Each row was made from one walk, in order. Every step used is in the known rows, and no mark comes twice. Write each row's walk.
(in the rows, 128 means zero)
Known rows:
U, M, E: [ 91  87 133 114 122 188 149  83 126 181 123 136 137 116 137  83  98 130
 122 115 120 166 115 133 155 121 110 144  44  70 117 139  92 173 147]
N, Z, G: [ 52 139 151 121 112 211 123  96 191 115 140 125 106 144 147  82 130 124
 139 132  78 153 114 105 148 131  71 150 102  88 173 117 113 126 123]
Z, D: [ 83 125 149 122 141 191 143  94 133 183 107 146 116 115 139 115 138 126
 104 120 105 150 104 156 151 135  56 130 103 107 163 155 126 102 113]
N, Z, D: [ 68 133 160 128 130 177 139  89 160 152 116 141 113 126 148  96 138 118
 104 130  91 151  92 141 148 141  65 129 108  89 173 156 133  92 102]
M, U, Z, D, K: [104 141 167 108 144 241 132  95 114 208 106 126 105  90 173 139 130 166
 123 120 104 149  87 163 140 123  73 106 119 128 156 127 127 117 111]
Z, U, M: [ 62  97 163  83 110 211 149  93 139 167 113 122 151 124 140  98 113 131
 135 129 115 163 109 143 143 126 116 139  49 108 140 137  84 138 140]
F, Z, G: [ 68 141 147 111 134 203 144  86 160 138 130 117 118 133 127 122 138 130
 164 113 102 139 136 116 160 125  70 145 100 123 150 134  98 131 131]
Z, N: [ 79  76 149 138 143 193 118  88 142 161 149 104 131 122 116  90 126 169
 155 109  77 132 108 148 184 146  46 158  91  92 147 142 115 137 115]
F, K, B: [ 98 110 134 150 140 200 152  90 132 166 115 142 155 115 132 122  98 156
 101 108  90 126  79  90 139 124  95 145  81  87 163 127  94 118 118]
F, M, U: [ 74 115 123  93 150 184 151 116 137 163 137 136 106 125 127 129 107 142
 135 124 125 121 118 141 161 126  70 107 146  72 145 184 113  94 123]
D, K, F, Z, G: [ 59 155 140 120 134 212 157  97 146 156 123 115 108 125 132 126 131 132
 152  93  96 129 134 112 145 134  63 142  97 129 150 129 110 136 146]
E, M: [ 89 134 125 147 160 189 139  75 144 135 116 124 130 129 123 153 137 135
 138 148  87 143  94 118 147 137  86 179  73 134 125 140 108 124 118]
N, Z, U, M, E: [ 87  90 148  97 112 188 147  89 142 167 112 129 153 124 135  72 106 120
 110 110 124 165 110 127 157 125 119 142  46  53 129 133  83 161 145]
E, M, U, Z: [ 89 137 142  95 144 215 102 105 150 187 128 115 116 145 139 162 117 160
 134 149 108 134  69 148 178 123  75 144 105 120 131 145 113 119 103]
U, Z, G: [ 64 142 148  97 122 249 103 100 175 164 138 115 103 148 146 114 131 149
 135 132  95 151 108 129 167 123  59 155 103 127 153 103 100 141 127]
F, M: [ 51 108 118 109 167 201 154  81 146 130 140 127 108 121 126 112 123 135
 130 129 117 129 135 133 147 147  68 139 130 117 127 160  92 103 144]
U, Z, D, K: [ 99 138 168 114 148 247 130  83 116 198 105 123 108  89 174 133 135 163
 123 121  99 154  90 162 135 130  74 118 109 140 152 117 122 121 117]
B, K, D: [ 75  90 106 124 154 210 143 101 125 180  76 152 125 116 129 136 130 133
 130 143 104 142 109 144 144 158  61 163  58  90 154 146 108 117 137]
E, M, U, Z, F: [ 38 133 137 107 163 208 126 115 114 146 108 129 130 132  96 167 114 146
 158 123 114 134  70 139 156 129  83 138 139 134 129 148 110 118 120]
F, M, U, Z, D, K: [ 93 143 164 104 152 243 139  94 119 201 112 123  96  91 171 139 134 169
 120 118 110 144  98 160 141 124  73 103 135 133 149 132 119 109 116]
F, M, E: [ 87  94 112 112 157 186 154  83 133 156 129 135 125 119 120  91 113 128
 107 104 132 142 133 126 162 137  83 141 101  67 114 149  86 141 152]
D, K, N: [122 113 167 113 152 211 119  77 120 153 109 113 130  85 151  92 122 131
 164 124  93 128 104 112 121 132 121 130 113  98 154 108 110 176 135]
T, B, K, N, Z, D: [ 79 143 165 143 135 172 135  91 156 140 118 121 117 110 146  79 139 119
 106 133  83 151  96 112 153 133  76 134 115  93 178 161 114 117 121]
B, K, N, Z: [ 81 125 154 133 128 175 118  82 171  95 133 104 140 116 143  64 122 117
 140 155  78 138  92 100 147 148 104 156 113  62 168 142  99 139 121]
Z, D, K: [102 132 161 127 148 232 148  83 110 186 101 133 112  80 169 125 135 151
 124 115  97 154 102 154 124 132  76 115 103 127 158 125 125 118 121]
T, B, K, N: [105 123 141 142 151 185 123  87 128 129 125  94 143  92 131  78 120 128
 139 143  87 141 112  89 154 130  97 160 101  97 153 148  77 171 156]
E, M, U: [ 99 132 128 120 146 175 141 112 137 166 121 135 121 129 124 157 117 141
 139 138 104 131  90 131 163 119  85 134 105  85 143 170 124 107 105]
B, K: [ 85 126 112 143 137 209 144  95 130 136 133 107 153  96 134 108 124 149
 115 156  99 157 112 141 166 144  61 169  97  98 146 158  75 116 134]
T, B, K: [ 76 130 111 168 147 199 145  93 120 129 134 100 142  92 137 102 116 146
 110 151  82 169 114 111 166 135  55 170  72 118 147 171  72 127 162]
Z, G: [ 66 132 140 113 123 226 128  99 164 145 132 129 109 135 138 102 130 132
 139 123  91 152 126 118 151 126  64 151  98 105 161 116 107 135 134]
N, Z: [ 61 114 146 130 127 178 125  79 170 108 134 130 128 133 147  84 114 114
 135 145  78 147  88 121 140 152  84 149  87  72 163 144 123 109 114]
N, Z, F, K, D: [ 61  81 125 112 163 202 157 107 109 163  41 170 120 128 123 145 115 132
 144 116  97 131  86 135 114 158 102 134  87 101 152 132 117 108 108]
D, K, F, Z: [ 70 136 130 129 158 180 173  79 106 166 111 116 131 105 125 146 116 126
 154  91 105 114 117 132 135 155  70 137  79 132 127 162 120 123 146]
M, U, Z: [ 86 124 144  83 134 218  99 108 143 196 133 121 118 141 144 140 105 156
 133 142 113 135  74 158 177 127  68 130 109 101 141 145 116 118 109]
T, B, K, D: [ 70  94 105 141 162 203 144  99 118 177  78 146 116 112 132 131 123 130
 128 140  93 151 111 123 143 151  58 163  44 104 153 155 105 124 157]
D, K: [101 115 148 125 150 236 139  77 108 164 111 127 123  83 167 122 119 150
 146 124  92 151 103 144 119 138  89 129  87 118 146 116 117 133 132]
T, B: [ 70 111 128 156 158 183 133  81 116 144 125 125 118 112 139 103 102 121
 131 126  74 164 109  98 144 129  66 150  46 126 146 160 111 136 169]
B, K, F, M: [ 30 133  90 129 160 202 176 105 136 141 142 115 109 115 117 112 115 137
  97 116 113 119 138 126 148 163  43 156 130 116 126 174  88 102 166]

Write each row's walk:
[ 84  97 136  96 120 181 165  93 122 188 107 127 155 122 120  93 104 119
 112  89 134 151 120 129 159 130 109 142  41  71 117 145  83 165 158]  K, F, Z, U, M, E
[ 76 141 154  92 142 209 128 109 146 205 121 132  98 130 142 135 134 150
 101 125 122 137  92 165 175 125  51 113 140 116 152 164 119  91 104]  F, M, U, Z, D
[ 63 111 138 129 150 197 163 104 107 109  82 136 147 114 124 123 105 147
 132 117  88 140  78 127 124 146 118 126 136 114 146 139  90 103  92]  N, Z, F, K
[ 26 135  89 142 165 197 176 104 131 138 142 112 104 112 119 109 111 135
  95 113 105 125 139 111 147 158  40 156 117 126 126 179  86 107 180]  T, B, K, F, M
[ 72 118 137 143 148 211 148  98 121 159 108 139 156 118 115 138  97 162
 112 102  96 124  66  90 140 123  96 143 105 108 155 124  90 119 119]  U, Z, F, K, B
[ 76  86 157 120 142 217  93  88 152 179 155  90 125 134 123 101 126 186
 153 118  80 131  91 158 199 144  43 162  95 114 138 130 109 141 109]  U, Z, N
[ 66 147 157 123 113 210 118  99 192 105 140 107 114 132 145  68 136 126
 141 139  78 146 118  91 153 128  86 155 121  80 177 115  96 146 127]  B, K, N, Z, G
[ 96  90 146  93 123 184 157  84 126 177 108 125 159 119 124  92 109 124
 124 101 136 160 120 132 165 122 119 139  45  71 118 142  75 164 149]  F, Z, U, M, E
[123 130 181 112 156 198 131  74 117 165  99 112 126  83 147 103 138 131
 161 112 102 124 108 119 129 128 116 118 124 111 156 124 111 161 126]  F, Z, D, K, N
[ 64 129 116 102 149 194 165 126 123 180 131 135  96 116 131 133  99 142
 121 104 120 112 118 137 147 135  63 104 141  78 144 179 125  98 137]  D, K, F, M, U
[110 119 143 125 143 193 122  88 134 133 124  99 151  96 127  82 127 130
 142 147  99 133 110 110 154 137 102 159 117  82 154 139  80 163 136]  B, K, N
[ 68 144 142 125 149 165 170  93 123 189 103 135 120 117 121 136 138 118
 114  95 112 127 113 147 154 146  50 128  99 124 150 177 129  99 124]  K, F, Z, D
[ 54 134 103 120 150 179 168 131 125 167 140 125 101 118 123 125  97 141
 109 113 114 120 122 121 163 133  51 119 132  81 144 199 109  98 152]  T, B, K, F, M, U
[ 38 129 108 121 167 213 173  96 126 155 131 125  94 108 134 119 113 137
 113 101 109 116 134 127 125 158  56 136 125 126 126 153 108 109 164]  D, K, F, M
[123 124 177 115 152 208 124  81 120 169 102 118 122  84 152  93 134 131
 149 117  96 131 103 120 125 128 113 121 124 101 161 116 115 165 127]  Z, D, K, N
[ 32 140 119 125 160 206 176  98 140 150 129 126  87 112 140 111 120 133
 102 101 105 118 128 125 127 159  55 129 135 120 138 157 116  97 154]  N, Z, D, K, F, M
[ 68 113  90 138 158 182 170  98 122 161 130 123 121 111 116  88 103 127
  81  94 121 140 138 106 163 143  63 153  89  77 114 165  82 146 182]  T, B, K, F, M, E
[ 27 127 145 145 158 176 138  99 125  79 112 117 143 109 101  96 114 114
 160 124  85 143  88  91 133 141  99 145 133 104 155 152 100 136 145]  T, B, K, N, Z, F
[ 71 110  91 125 153 187 169  99 127 164 129 126 126 114 114  91 108 128
  84  97 129 134 136 122 164 147  64 153 101  68 114 159  83 140 168]  B, K, F, M, E
[ 30 124 145 133 152 180 138 100 130  82 112 120 148 111  98  98 118 115
 162 126  93 137  86 105 134 146 103 145 143  94 155 146 102 131 131]  B, K, N, Z, F
[ 95  86 142  93 118 194 150  91 128 181 108 131 155 120 130  82 106 124
 110 105 131 164 116 134 160 123 116 142  45  62 123 132  80 166 150]  Z, U, M, E
[ 67 107 185  86 106 212 142  87 151 147 113 111 146 115 155  81 115 129
 146 131 103 159 100 124 131 125 141 131  64  98 150 123  87 151 136]  D, K, N, Z, U, M
[ 76 106 159  83 121 197 129  96 166 122 102 120 167 136 131  91 128 106
 111 125 106 145  95 127 148 151  94 144  85  64 172 133  94  99 125]  N, Z, U
[ 58 143 112 149 157 163 176  86 110 149 123 104 140 109 111 137 115 124
 137 105 100 123 123 116 159 154  54 156  70 132 128 189  98 120 161]  T, B, K, F, Z
[ 69 151 137 134 147 169 174  95 121 183 108 125 126 110 121 134 141 126
 106 103 112 130 115 148 161 147  44 135 105 124 149 183 115  96 127]  B, K, F, Z, D
[ 92 120 145 153 143 219 141  78 131 173 131 136 142  94 146 122 107 152
 123 107  90 133  85  92 128 121  81 142  71  92 166 114 116 134 146]  D, K, B
[ 49 118 122  95 160 183 159 124 122 148 127 140 111 122 105 138 105 139
 145 113 130 120 114 137 156 126  75 104 164  82 142 186 111  92 127]  Z, F, M, U
[ 63 104 168  82 117 197 158  83 135 162 111 114 157 122 132 114 118 130
 153 122 122 155 115 141 150 126 121 135  51 120 132 149  78 135 138]  F, Z, U, M
[ 72 126 138  77 146 221 110 108 150 185 141 116 105 142 139 141 110 161
 132 139 123 127  89 155 178 128  67 126 132 111 132 154 105 109 116]  F, M, U, Z
[ 73 113 132 151 149 201 160  98 116 149 106 146 160 112 111 132  98 154
 113  98  95 125  74  86 132 123  97 142 101  97 160 129  93 117 122]  Z, F, K, B
[ 78 108 103 120 157 195 168  93 120 173 120 132 116 109 125  96 106 129
  95  85 126 132 133 123 147 145  74 139  97  74 114 143  97 147 167]  D, K, F, M, E
[ 36 121 158 127 158 189 137  94 123  91 105 127 138 107 110 103 116 116
 173 116  90 134  84 107 118 143 111 131 141 101 155 131 116 135 130]  D, K, N, Z, F
[ 51 110 158  87 115 194 167  92 131 172 110 115 152 125 129 113 112 125
 141 111 120 147 115 138 145 132 111 139  45 119 131 153  85 136 148]  K, F, Z, U, M
[ 34 122 138  97 157 212 124 118 110 152 110 132 132 130 100 151 107 144
 158 118 118 135  73 146 154 131  77 128 141 121 136 149 113 117 123]  M, U, Z, F
[ 55 101 116 117 162 179 159  89 132 127 123 135 128 120 104  92 111 121
 119  99 130 141 124 116 155 140  90 137 124  70 117 151  87 135 152]  N, Z, F, M, E
[ 84 101 155 120 143 206  98 101 154 186 154  90 119 139 119 123 128 193
 154 121  83 123  82 153 207 132  45 155 108 108 136 144 113 133  97]  E, M, U, Z, N
[ 93  75 120 109 159 209 151 100 110 193  47 170 117 126 138 145 116 138
 132 123  99 132  96 144 121 155  91 138  64 100 150 130 116 113 108]  F, K, D
[103 106 155 111 158 190 137  96 106 129  86 121 147 103 116 102 112 133
 155 115  98 119  93 107 125 135 138 130 144 102 147 124  87 159 112]  Z, F, K, N
[ 69 145 150  88 118 241 106 117 172 175 138 119  98 149 146 122 123 153
 136 129 101 144 104 132 174 114  61 138 117 108 159 117 108 133 120]  M, U, Z, G
[ 68  78 119 109 169 209 158 107  96 179  37 173 122 124 117 156 115 135
 143 112 104 130  91 141 115 155  96 133  85 110 147 132 115 112 111]  Z, F, K, D
[ 61 131 114 137 141 216 160 106 105 186 110 133 113 101 145 120 100 128
 110  92  87 126 102 133 113 160  56 144  73 110 145 132 139 132 158]  D, K, F
